Each row comes from the steps of one walk. Every step used is in the known rows, and no mark comes twice. Write the walk behind each row, first mark first.
Known rows:
bovem tuki: [ 30   7  -6   0   6  -7   6  -5   9   3   2  -9  -7  12   6   7   1  14
 -11   2  -6   0   7  21 -10]
repun mife bovem: [ 21   2  -4  12  13 -14  -5   5 -14  14   4  -3  -2   0   7  10  -3  10
  -7  10   0  24  -3  17   1]
repun mife bovem tuki bemi: [ 30   1  -7  41   9 -15   9  11 -12  14   3   9   1   8   3  14   3  -1
 -12  17 -16  13   2  12 -18]
bovem tuki repun mife bemi: [ 41   5 -14  20  17 -23   5   2 -23   4   3 -11   3  32  23  12   9  -5
  -7   5 -13  11   2  17  -7]
bovem tuki guboto: [ 28   9  -8  -7  10  -3  10   4 -16   2   7  -4  -6   7  -7   1   2   4
 -13   4 -11   8   8  22 -12]
guboto mife bemi: [ 12   2  -5 -20 -12  -6   6 -16   0  -3  -1  -1  -3  19  -2  18  -8   8
  -8   3  22  -3   7  13   8]
bovem mife bemi tuki: [ 10  19  -9   6   4  -9   1  -4  -5   4  -2  13  -2  22  -6  26  -8 -20
  -5  -9   8 -10  14  17   9]
zesodi guboto bovem mife: [ 17  -4 -13 -25 -35 -11   8 -18  24  -7  -2  -4  -8   2 -15  20  -1  20
  -5   1  39 -16  -1   0  -5]
tuki bemi mife bovem: [ -7   0  -2  34  -4 -10  -1  10 -13   8   3  17  -7  -2  -8  11   4 -23
  -5  17 -12   3   0   5 -21]
repun mife bovem tuki guboto zesodi: [ 10   8  10  -1   6   2  19  12 -30  15   6   4   2   0  -2  -8   0   1
 -12  17 -21  34  10  19  -5]
guboto mife bovem tuki: [ -8  -2  15  -4 -13  -6  17  -9   4   7   0   1  -2   6   2  15  -9  10
  -3   9   6 -10  21  15  -3]
mife bovem tuki guboto zesodi: [-11   8  18 -13  -6   9  21   6 -19  10   3   5  -2   2  -5  -8  -1  -5
 -10  12 -12  18  18  21  -3]
bemi tuki: [ 24  13  -9   0   8  -3  -9   3   0   8   1   0 -10   9 -14  19  -1  -4
  -7   0  -7   6  -4  13  11]
zesodi guboto mife: [ 29  -6 -13 -30 -23  -6   3 -19  26  -6  -3 -13  -9   1 -16  21  -2  35
  -6   5  23  -8  -3   2   6]
guboto mife bemi tuki: [  9  10  -4  -9  -7  -5   1  -7  -2   2  -2   9  -2  21 -10  29 -10  -8
  -6   0  11  -4   8  10  22]
bovem mife: [ 21   9 -10 -11  -2  -7   6  -8  -1   1   0   0  -7   9 -11  10  -3   1
  -6  -3  11  -8   5  15 -13]
tuki bovem mife: [ 16  11 -26   9   0 -11  13  -3  -3   2   4   7 -10   9 -20   6  -5  -9
 -11  -2   9  -7   2   4 -18]
repun mife bemi tuki guboto: [ 36  18 -20  10  25 -11  -7  14 -40   8   7   9   0  14 -12  18  -3 -15
 -13   4 -11  31  -4  18  16]
mife bemi tuki guboto bovem: [  2  11  -5 -14 -10  -6  -2   4 -29   1   5  15  -2  14 -15  21  -5 -25
 -11   4  16  13   0  10  18]
tuki bovem mife bemi: [  9  14 -25  14   2 -14  14  -7  -5  -1   3  12  -5  21  -6  11  -9 -17
 -13  -5  18  -7  10  10 -11]
mife guboto bovem: [ -9   9   4 -18 -11  -4  -6  -2   6   2   1   1  -6   3   5   2   1  -5
  -5   9  14  14   2  13   8]
zesodi guboto mife bemi tuki: [ 18   3 -13 -15 -18  -7  -1 -14  21  -4  -5   0  -5  16 -14  37  -6  10
  -6  -1  21  -8   5   5  28]
tuki repun mife bovem: [ 19  -4  -2  14  12 -19  -3   9 -34  13   3  -7   0   9   8  11   7 -13
   0  11  -8  22  -8   9  -2]
tuki bovem mife guboto zesodi: [-18  25  -4  -6  -4   7  17   1   5   5   0  13  -7   5 -13 -14  -3 -27
  -8   4  -5  11  16   6  -7]

Which walk is each row?
[  1   8   1  10 -15  -5   8   4  11   3   1  12  -3  10   0   7   5 -16
 -11  15  -3   2   8   7 -12]  mife guboto bovem tuki bemi
[ 22  -3 -14 -26 -22  -9   4 -22  25  -9  -4  -8  -4  14  -4  26  -4  27
  -8   2  32  -8   5   8  14]  zesodi guboto mife bemi
[ 15   0  -1  -8 -17  -9  10  -9   9   1   2  -4  -6  11   3  10   0  13
 -10   8  12  -2   4  12  -9]  guboto bovem tuki
[  2 -11   1 -19 -25  -7   5 -15  21   1  -3  -6  -5  -3  -9  24  -6  25
  -2   8  28  -6   6   4  12]  zesodi guboto mife bovem
[  3  -9   7  -6 -22  -9  16 -15  28   1  -3  -6  -3   1   1  23  -5  29
  -4   7  16 -14  19  10   3]  zesodi guboto mife bovem tuki
[ 22   3   1  26  15 -16   5   4  -7  14   4  -4   0   6  15   9  -3  13
  -7  10 -11  17  10  22  -6]  repun mife bovem tuki
[-14  17   5   8  -5   9   2  11   0   6   0  15  -8   0  -7 -11   9 -30
  -7  19 -27  20   3   4 -12]  tuki bemi mife guboto zesodi
[ 19  15 -24  19  11  -8  -3   8  -3   7   5   8 -13   9 -22  16  -3 -16
 -14   1 -10   8  -6   2   4]  bemi tuki bovem
[ 32  -5  -6   6  -4 -22   8   1 -20   4   5 -11  -1  18   8   9  11  -1
  -4  13  -5  11  -9   2 -13]  guboto bovem tuki repun mife
[  2   5   7   4   7  -4  12   7 -21   8   7   4  -2   2   2   5  -1  -4
  -9   7  -7   9  17  25  -8]  mife bovem tuki guboto
[  6   2  -4 -20 -24  -9  10 -12  -1  -1   1   5  -6   7 -13  12  -4   0
  -5   2  29 -11   2   5 -10]  guboto bovem mife
[  4   0 -10  -9 -30 -18   5 -10   1  -6  -4   5  -1  25  -9  37   4 -25
   2  -4  29 -18   2  -5  14]  zesodi guboto bovem mife bemi tuki repun
[  6   5  -2  -9  -8 -10   1  -4 -22   1  -2   3  -1  29  -9  29   2 -31
   2   0   2  -7   2   2  18]  guboto mife bemi tuki repun
[ 12  18 -22  19   6  -9   8   4  -5   7   3  16 -10  10 -28  17  -6 -26
  -9  -5  -2  -8   4   1  -5]  bemi tuki bovem mife
[ -8  21 -15  12   8  -7   8   3   1   4   4  12  -8   6  -9  -2  -5 -26
  -7  -1   0   2  14  10 -11]  tuki bovem mife guboto
[ 11   6  -7 -30  -9  -2  10  -8 -26  -4   4   3  -1  14 -14  12  -6  -3
 -10   5  17   5   7  13   6]  tuki guboto mife bemi
[-13  17   9  21  -4   6  12  12  11   6   0  16  -6   5   1 -12  10 -27
  -8  19 -39  13  16   9 -21]  bovem tuki bemi mife guboto zesodi
[ 13  17 -25  24  11 -11  -2   5  -6   5   4  12  -8  21  -9  21  -6 -23
 -15  -2  -2   8   0   7  12]  mife bemi tuki bovem
[-14  -3  13  32   5 -18   8   7 -19   8   4   0  -3  10  18   6  10 -26
   5   9 -24  -4  15  13 -21]  bemi mife bovem tuki repun
[ 17  14 -10   5   9  -7  -8   1  -3   5  -1   4  -4  22  -1  24  -4 -12
 -10  -3   3   6   3  19  19]  mife bemi tuki
[ -4  11  -3  -5 -19 -11   5  -8  -5   1  -1  18  -1  22 -10  27  -8 -23
  -6  -3  27 -11  10   8  10]  guboto bovem mife bemi tuki
[  8  14  -7   6   4 -14   3   0 -24   3  -2   8   0  32  -5  26   3 -43
   2  -9   0 -12   8  10   5]  bovem mife bemi tuki repun
[-22  18  13  -8   0   8  -1   5   5   6   1   4  -8  -2   5 -16   4 -17
  -3  13 -22  24  10  15  -1]  bemi mife guboto zesodi
[ 22   5 -13  36   0 -10   7   6   1   2   4  10  -9   8  -5   7   8 -11
 -10  13 -25  -5   3   7 -33]  bovem tuki bemi mife
[ 18  17  -5  17  28 -13 -15  19 -26  14   2  -2  -2  12   1  11  11 -34
   2   5 -32  28  -4  10  16]  bemi tuki repun mife guboto
[ 10   2   0  27  -3  -8  11   6   0  10   1  10  -2  10  -1  15   3  -8
 -11  12  -9  -3   9  14 -17]  mife bovem tuki bemi
[  1 -14   8  -5 -24 -14  16 -11  11   1  -3 -11  -1  10   3  24   5   7
   4   7   9 -17  14   2  -1]  zesodi guboto mife bovem tuki repun
[ 27   3  -4   2   5 -12   7  -1  -9   3   1 -13  -6  22   8   8  11  -7
  -4   2 -14  -4   2  13 -14]  bovem tuki repun
[ 25  -7  -9 -14 -27 -12   8 -15  33  -5   0 -12  -8   6   0  17   2  32
 -11   7  22  -7   1   7  -4]  zesodi guboto bovem tuki
[-12   2  10  30   6 -13   8   4   0   9   4   4  -6   1  16   5  -1  -5
  -3   9 -14  -1  21  21 -17]  bemi mife bovem tuki
